Every row comes from one small tree of marks. Brackets hold a mark, then the marks that hang from it, in the order of their numbers. Every link used is in the known rows. Which tree was each row made from?
Known rows
[z710 [z207 [z715 z939]]]: 34,-41,86,225,89,114,209,0,-212,169,176,-149,213,32,-94,77,88,163,-269,-117,78,48,171,-366,-178,-141,33,78,-141,43,-276,-107,63,138,153,-174,-68,-298,187,-137,-10,89,327
[z244 z710 [z715 z737]]: -59,30,8,-146,247,255,320,321,-162,70,251,-159,-142,-248,254,195,68,299,-450,-101,138,-25,148,-221,-59,-22,23,234,-202,61,-200,-17,-24,-162,183,-132,66,35,141,-248,11,-26,193
[z710 z207]: 27,37,107,92,-6,17,198,223,-19,253,156,-158,105,-151,121,267,33,169,-238,-93,115,-10,109,-246,11,-309,-59,189,58,-139,-179,-69,-82,-52,92,-21,-42,-266,274,-238,167,-12,397
[z244 z117 [z710 z207] [z715 z737] z781]: -202,-146,12,-91,209,343,452,217,-317,174,400,-383,-102,-94,310,-1,-20,121,-488,-337,202,-97,112,-280,-122,-182,152,235,-367,69,-736,322,25,-238,180,-55,61,-153,72,-359,-35,260,-81
[z781 z737 [z939 [z710 z207]]]: 81,153,-140,38,-50,-16,110,220,-215,162,228,-412,-248,-384,49,180,-229,270,-347,-44,15,-128,84,-89,45,-27,120,86,155,-199,-291,-152,184,30,7,22,-12,-121,144,-319,2,-90,240
[z715 z737]: 43,176,-47,-27,231,67,118,295,32,93,204,-36,99,-311,68,313,131,230,-321,-76,-14,-41,210,-246,-31,-161,-67,358,-159,-106,-146,-155,-23,-64,85,16,26,-10,156,-210,114,-170,367
[z925 z672]: -90,119,-79,-9,132,10,263,348,53,121,188,12,-78,-234,176,500,224,144,-258,-49,45,-59,129,-422,0,-235,-19,234,171,25,-54,-183,-119,-290,121,17,49,-38,352,-202,153,-128,406
[z672 [z710 [z207 [z715 z737]]]]: 100,147,90,77,236,127,184,289,-156,18,275,-186,253,-15,-83,53,-14,223,-462,-105,28,51,66,-244,-89,-82,-71,94,-218,45,-387,-81,-36,117,220,-14,-111,-88,83,-55,6,135,251
[z715 z939]: -64,136,-52,100,88,131,269,110,9,159,90,-152,23,-228,105,293,242,153,-309,-25,103,-113,220,-405,26,-178,107,302,20,3,-63,-223,16,-16,111,-87,6,-132,213,-209,90,-156,373
[z710 [z207 [z715 [z737 z117] z939]]]: 147,-138,-44,227,236,167,26,93,-11,123,260,-14,228,-11,-175,-69,9,128,-295,-157,-43,180,192,-286,-316,-54,62,238,-332,3,-442,-56,47,228,128,-66,75,-156,128,23,-14,194,258
[z672 [z710 [z207 [z715 z737 z939]]]]: 118,123,-20,117,206,181,222,133,-175,-27,239,-322,234,42,-167,50,78,185,-464,-127,63,68,108,-306,-143,-12,53,131,-249,127,-436,-140,92,305,271,-60,-128,-126,59,14,-115,169,221
[z925 [z672 [z710 [z207 [z715 z939]]]]]: 39,89,-59,125,108,122,364,200,-163,47,213,-263,62,114,-72,188,172,37,-404,-73,105,91,-2,-448,-99,-63,85,8,77,246,-343,-203,3,79,312,-70,-77,-149,249,8,-57,205,292
[z117 [z737 z715]]: -160,220,103,-24,18,285,143,212,24,171,234,114,127,-312,50,250,55,133,-385,66,-78,-174,88,-488,-172,-142,-95,79,-45,-90,-1,-66,-74,-246,12,-15,-6,-134,18,-276,120,-143,512
[z781 [z737 z710 z715]]: -132,277,-17,-23,104,185,-137,262,-84,28,200,10,-8,-300,101,162,39,280,-545,173,-223,-168,-131,-326,7,-10,-65,70,7,-130,-20,-75,-7,-134,-49,-1,112,-43,37,-296,100,-39,385
[z207 [z715 [z737 z117 z710] z939]]: 110,-32,-89,187,292,260,-155,116,17,2,233,54,110,-117,-98,-83,43,248,-494,-15,-156,-1,52,-329,-112,101,139,324,-316,12,-197,-178,53,93,122,-104,243,-30,-3,4,-44,125,315
[z781 [z737 z715]]: -215,207,25,-36,105,152,75,257,-65,109,211,59,92,-323,65,241,108,191,-426,127,-220,-88,43,-366,-145,-85,-120,104,-8,-92,-156,-58,1,-158,-13,7,10,-5,123,-336,136,-114,346
[z939 z710]: -82,133,64,-18,110,106,320,156,33,125,153,-146,-71,-354,150,381,-37,279,-452,-99,-20,-236,75,-310,170,-127,136,238,27,13,-89,-149,-90,-236,71,-62,47,-114,149,-252,197,-223,381
[z925 [z672 [z710 z207]]]: 38,187,-80,-7,51,22,331,388,5,134,210,-284,-14,-43,139,403,93,77,-341,-71,137,27,-26,-325,85,-260,-23,106,257,83,-197,-150,-131,-119,226,117,-58,-114,341,-71,115,95,313
[z939 [z710 [z207 [z715 z737]]]]: 106,29,37,13,216,109,172,109,-188,19,289,-151,153,-159,-143,135,-192,351,-437,-237,-77,4,106,-198,-115,10,7,89,-324,45,-387,-37,-38,78,133,-103,-21,-127,62,-109,10,65,288
[z244 z710 z781]: -163,14,78,-52,135,241,425,346,-137,237,262,-263,-189,-234,285,354,233,196,-417,-90,67,-348,29,-442,138,-190,120,175,-122,41,-272,0,-237,-297,231,-16,-1,-104,104,-288,-1,-13,285
[z117 [z737 [z710 z207]]]: 138,132,2,37,-121,153,-17,251,-76,205,168,-169,49,-188,126,129,-112,267,-337,-60,110,-110,-23,-231,35,-215,11,170,101,-252,17,3,-54,-76,30,26,20,-220,-22,-177,-17,85,532
[z672 z710]: -85,228,121,28,115,128,315,356,61,159,134,-200,38,-216,211,326,127,189,-445,23,68,-152,49,-358,182,-211,59,242,124,-16,-91,-210,-121,-171,176,18,-24,-91,157,-178,177,-163,365
[z710 [z207 [z715 z737 z939]]]: 132,5,-49,154,193,129,138,55,-190,82,231,-134,241,-29,-180,54,60,180,-282,-161,48,121,214,-286,-257,-36,-13,136,-346,23,-386,-107,130,262,180,-135,-53,-174,114,-103,-104,120,272
[z781 z207 z737 z939]: 39,177,-197,33,15,-33,39,424,-232,299,193,-159,-165,-406,157,118,73,246,-148,72,-17,-108,95,-96,-32,-20,-31,96,103,-350,-181,-43,249,-88,-169,76,20,-30,298,-394,-78,-82,216
[z244 z710]: -82,31,50,-48,98,174,321,312,-90,171,154,-223,-166,-240,233,293,181,331,-357,-35,85,-193,97,-346,137,-180,112,222,27,22,-57,-102,-149,-237,194,-23,28,-85,152,-256,124,-152,330
[z737 z117 [z710 z207] z715]: -11,43,90,177,127,204,-188,165,149,96,225,-47,110,-84,95,38,-124,139,-458,64,-122,11,-206,-326,-38,-113,-103,105,-3,-124,-162,17,-144,-127,4,16,220,-267,131,-97,233,219,376
[z117 z737]: -65,121,50,-13,-62,138,230,305,-4,287,167,16,77,-326,132,292,96,201,-269,-68,51,-182,221,-355,-53,-252,45,258,68,-175,42,-72,-38,-220,50,-11,-12,-91,37,-258,62,-203,526
[z672 [z710 [z207 [z715 [z737 z117]]]]]: 114,-23,104,141,237,187,78,305,3,104,329,-55,241,15,-74,-36,-65,184,-432,-109,-69,91,11,-263,-154,-90,-1,177,-225,-23,-451,-29,-111,81,162,43,44,-67,72,61,48,216,230

Which tree is each row?
13,-15,189,101,78,126,268,51,-204,107,236,-171,109,-127,-34,160,-172,307,-402,-195,-26,-118,37,-272,-30,-101,76,2,-134,47,-262,-29,-90,-60,116,-144,-33,-240,133,-183,94,19,333
[z939 [z710 [z207 z715]]]
66,19,-123,72,86,75,-170,425,-7,313,197,49,-54,-257,184,-21,-52,303,-306,77,-178,-79,-165,-81,38,-41,57,188,43,-372,-118,111,32,-166,-216,118,208,17,164,-208,41,114,298
[z781 z207 [z737 z117 z710]]
77,189,-139,9,26,27,-64,398,-194,254,179,-87,-30,-277,191,97,32,335,-330,56,-102,-161,-113,-117,95,-19,11,119,31,-342,-42,31,121,-106,-192,69,97,-6,176,-316,-21,38,321
[z781 z207 [z737 z710]]
-167,70,-68,72,126,245,-6,148,78,174,207,90,13,-241,-16,103,103,100,-376,151,-219,-36,87,-407,-205,-8,79,224,-37,-51,-247,-95,64,-13,-8,8,139,-26,88,-157,85,-21,299
[z781 [z737 z117 [z715 z939]]]
190,-49,-184,46,182,181,120,21,140,104,237,-316,-18,-201,-104,148,-208,157,-350,-215,-27,43,140,-181,-27,-10,184,312,-192,-21,-406,-70,58,165,74,28,119,-122,61,7,56,95,221
[z715 [z737 z117] [z939 [z710 z207]]]
-224,90,-42,-125,173,301,244,395,-318,260,374,-198,-152,-263,199,145,162,202,-418,61,-206,-320,-155,-356,-62,59,-17,-138,-294,-89,-405,297,-4,-231,-26,101,16,-22,106,-366,-103,177,159
[z244 z710 [z781 z207 [z737 z715]]]
114,140,-100,107,275,199,-57,82,-132,-75,190,-74,122,-145,-101,35,146,293,-515,-59,-53,-70,68,-331,-59,111,96,240,-307,55,-125,-229,109,136,150,-141,81,-45,-29,-107,-129,41,338
[z207 [z715 [z737 z710] z939]]
130,-21,-15,160,253,262,131,177,4,58,272,-197,218,58,-154,-65,20,110,-429,-104,-27,135,90,-313,-177,-4,125,210,-238,77,-486,-98,31,258,232,-24,36,-110,56,109,-40,257,203
[z672 [z710 [z207 [z715 [z737 z117] z939]]]]
106,69,-69,56,248,147,-170,312,200,57,229,26,19,-259,119,125,-23,250,-460,-26,-122,-27,-24,-202,65,-98,50,451,-130,-152,-81,-123,-94,-110,26,55,270,18,61,-60,160,30,354
[z715 [z737 z117 z710]]
-12,180,89,109,93,183,-49,109,-63,48,214,-140,146,-141,108,132,-58,184,-467,41,-31,-45,-184,-313,32,-135,-186,17,-26,-95,-93,-34,-80,-66,74,-32,94,-305,133,-194,194,140,415
[z737 [z710 z207] z715]
-81,73,57,119,161,204,305,-31,-177,29,155,-149,15,-195,-71,204,41,279,-492,-136,-69,-201,152,-421,4,64,248,99,-158,171,-185,-195,27,-31,148,-233,8,-135,54,-171,37,-117,329
[z207 [z715 [z939 z710]]]
-83,-158,176,84,128,242,383,243,-349,233,365,-249,22,-13,126,102,114,229,-408,-174,53,-227,-21,-433,-66,-146,75,-35,-263,109,-487,159,-217,-138,292,-94,-60,-219,93,-237,-69,230,252
[z244 [z710 [z207 z715]] z781]
-208,-86,-2,-149,231,292,381,251,-204,37,251,-180,-164,-241,262,38,75,274,-477,-234,172,-80,205,-247,-93,-93,183,367,-222,69,-400,117,78,-317,170,-77,105,34,64,-367,92,-32,-26
[z244 z117 z710 [z715 z737]]
193,-10,-142,226,316,154,-285,325,-111,90,295,-2,-1,-252,17,-222,-59,262,-374,-6,-173,-25,-60,-133,-62,177,-7,100,-276,-231,-232,-75,147,-60,-65,8,285,-29,134,-125,-66,183,210
[z781 [z207 [z715 [z737 z117 z710]]] z939]
0,3,-71,107,108,101,153,187,-342,268,169,-2,121,-148,-70,-4,178,257,-227,13,-108,-71,122,-232,-222,51,77,-4,-168,-136,-280,32,231,70,-83,-92,-49,-46,198,-270,-152,52,234
[z781 [z207 [z715 z939]] z737]
-234,-8,-43,-103,88,317,434,243,-337,267,265,-359,-268,-202,311,161,184,112,-482,-45,129,-236,111,-350,-92,16,272,110,-139,82,-401,68,68,-108,172,-185,34,-5,48,-374,-191,121,96
[z244 z710 [z715 z939] [z781 z737]]
111,224,-239,83,6,0,-160,389,-254,221,178,-221,-220,-377,202,27,-12,307,-323,107,-31,-166,-94,-54,110,48,38,92,128,-372,-75,-72,272,-110,-160,56,114,-53,206,-375,-96,-7,261
[z781 z207 [z737 z710] z939]
73,58,-153,5,265,227,159,95,205,60,220,-170,-78,-331,-51,225,-57,199,-428,-131,-107,-72,204,-275,11,52,277,432,-205,38,-288,-161,39,18,79,-17,174,-8,18,-14,77,-83,266
[z715 [z737 z117] [z939 z710]]
127,131,-190,41,217,153,255,219,-133,-52,307,-280,117,47,-154,181,139,100,-436,-165,46,174,73,-383,-180,18,36,77,-126,245,-442,-183,81,199,304,-1,-75,-50,195,64,-169,238,232
[z925 [z672 [z710 [z207 [z715 z737 z939]]]]]
90,-115,19,157,335,131,-9,341,-21,234,299,236,223,-143,-9,-44,38,242,-259,-93,-192,49,64,-206,-247,8,-58,138,-396,-155,-314,97,12,-81,-79,13,138,4,211,-93,58,130,226
[z781 [z207 [z715 [z737 z117]]]]
-37,149,-10,-31,-22,338,207,-71,-80,105,247,-324,40,-251,-118,208,-199,112,-460,-94,-9,-127,33,-427,-120,40,84,-4,-84,44,-221,-2,109,35,55,-38,-39,-280,-78,-125,-2,17,407
[z117 [z737 [z715 [z939 [z710 z207]]]]]
-320,-132,152,-64,120,312,469,220,-225,130,195,-210,-196,-189,374,63,84,266,-430,-168,209,-146,141,-336,-17,-204,202,284,-33,55,-326,107,1,-439,185,-140,113,-101,155,-429,172,-61,32
[z244 z117 z710 z715]
226,10,-227,145,163,171,-157,112,121,89,215,-237,50,-92,-23,9,-68,155,-375,-98,33,135,20,-174,-17,-55,100,381,-156,-130,-249,-88,69,187,62,36,190,-160,60,31,2,235,311
[z715 [z737 z117 [z710 z207]] z939]
118,59,-13,170,-70,243,8,48,-250,131,173,-167,156,-50,-123,-79,-44,244,-409,-107,69,-90,3,-351,-162,-43,130,49,-92,-81,-96,-53,97,121,89,-135,-1,-270,-83,-126,-180,183,482
[z117 [z737 [z710 [z207 [z715 z939]]]]]
122,-103,68,105,251,179,60,137,-6,90,329,-62,167,-139,-144,39,-275,257,-426,-222,-169,25,60,-203,-142,6,74,162,-316,-6,-446,42,-112,24,75,-20,123,-107,42,-7,97,141,252
[z939 [z710 [z207 [z715 [z737 z117]]]]]
-18,219,-144,-9,0,64,115,274,-161,119,173,-285,-311,-496,81,296,-83,308,-440,-9,-69,-226,126,-186,101,41,178,153,147,-143,-177,-240,128,-141,4,-13,72,-1,106,-373,30,-258,284
[z781 z737 [z939 z710]]
-13,-51,-113,-4,350,333,329,245,-387,188,358,-282,-10,-118,-2,47,252,207,-388,-166,-39,-186,58,-363,-107,181,122,7,-592,93,-518,127,102,7,130,-81,2,-26,66,-180,-302,256,112
[z244 z710 [z781 [z207 [z715 z737 z939]]]]
-156,-219,163,77,48,216,372,167,-380,105,222,-247,-37,3,43,-57,51,321,-342,-242,99,-117,94,-374,-58,-205,187,123,-144,89,-461,143,-56,-211,222,-58,-5,-232,79,-290,106,80,111
[z244 z117 [z710 [z207 z715]]]
-278,-43,28,-139,-2,396,490,319,-244,262,284,-271,-212,-312,284,158,139,183,-403,-238,80,-427,149,-502,34,-245,332,278,-138,-22,-406,192,-79,-474,179,60,26,-66,-130,-435,-37,-13,226
[z244 [z117 z737] z710 z781]
-58,-113,140,-19,58,184,371,250,-227,229,216,-307,-99,-91,310,120,-38,231,-351,-109,284,0,42,-209,-42,-173,29,83,22,21,-223,81,-82,-157,189,-139,35,-229,274,-268,66,106,199
[z244 [z710 z207] z715]
58,-75,18,170,133,142,-193,363,-166,279,258,152,70,-156,66,-183,-34,339,-357,71,-265,-99,-174,-134,-94,77,48,46,-119,-289,-178,133,17,-131,-173,13,219,2,123,-192,-9,208,254
[z781 [z207 z715] [z737 z117 z710]]
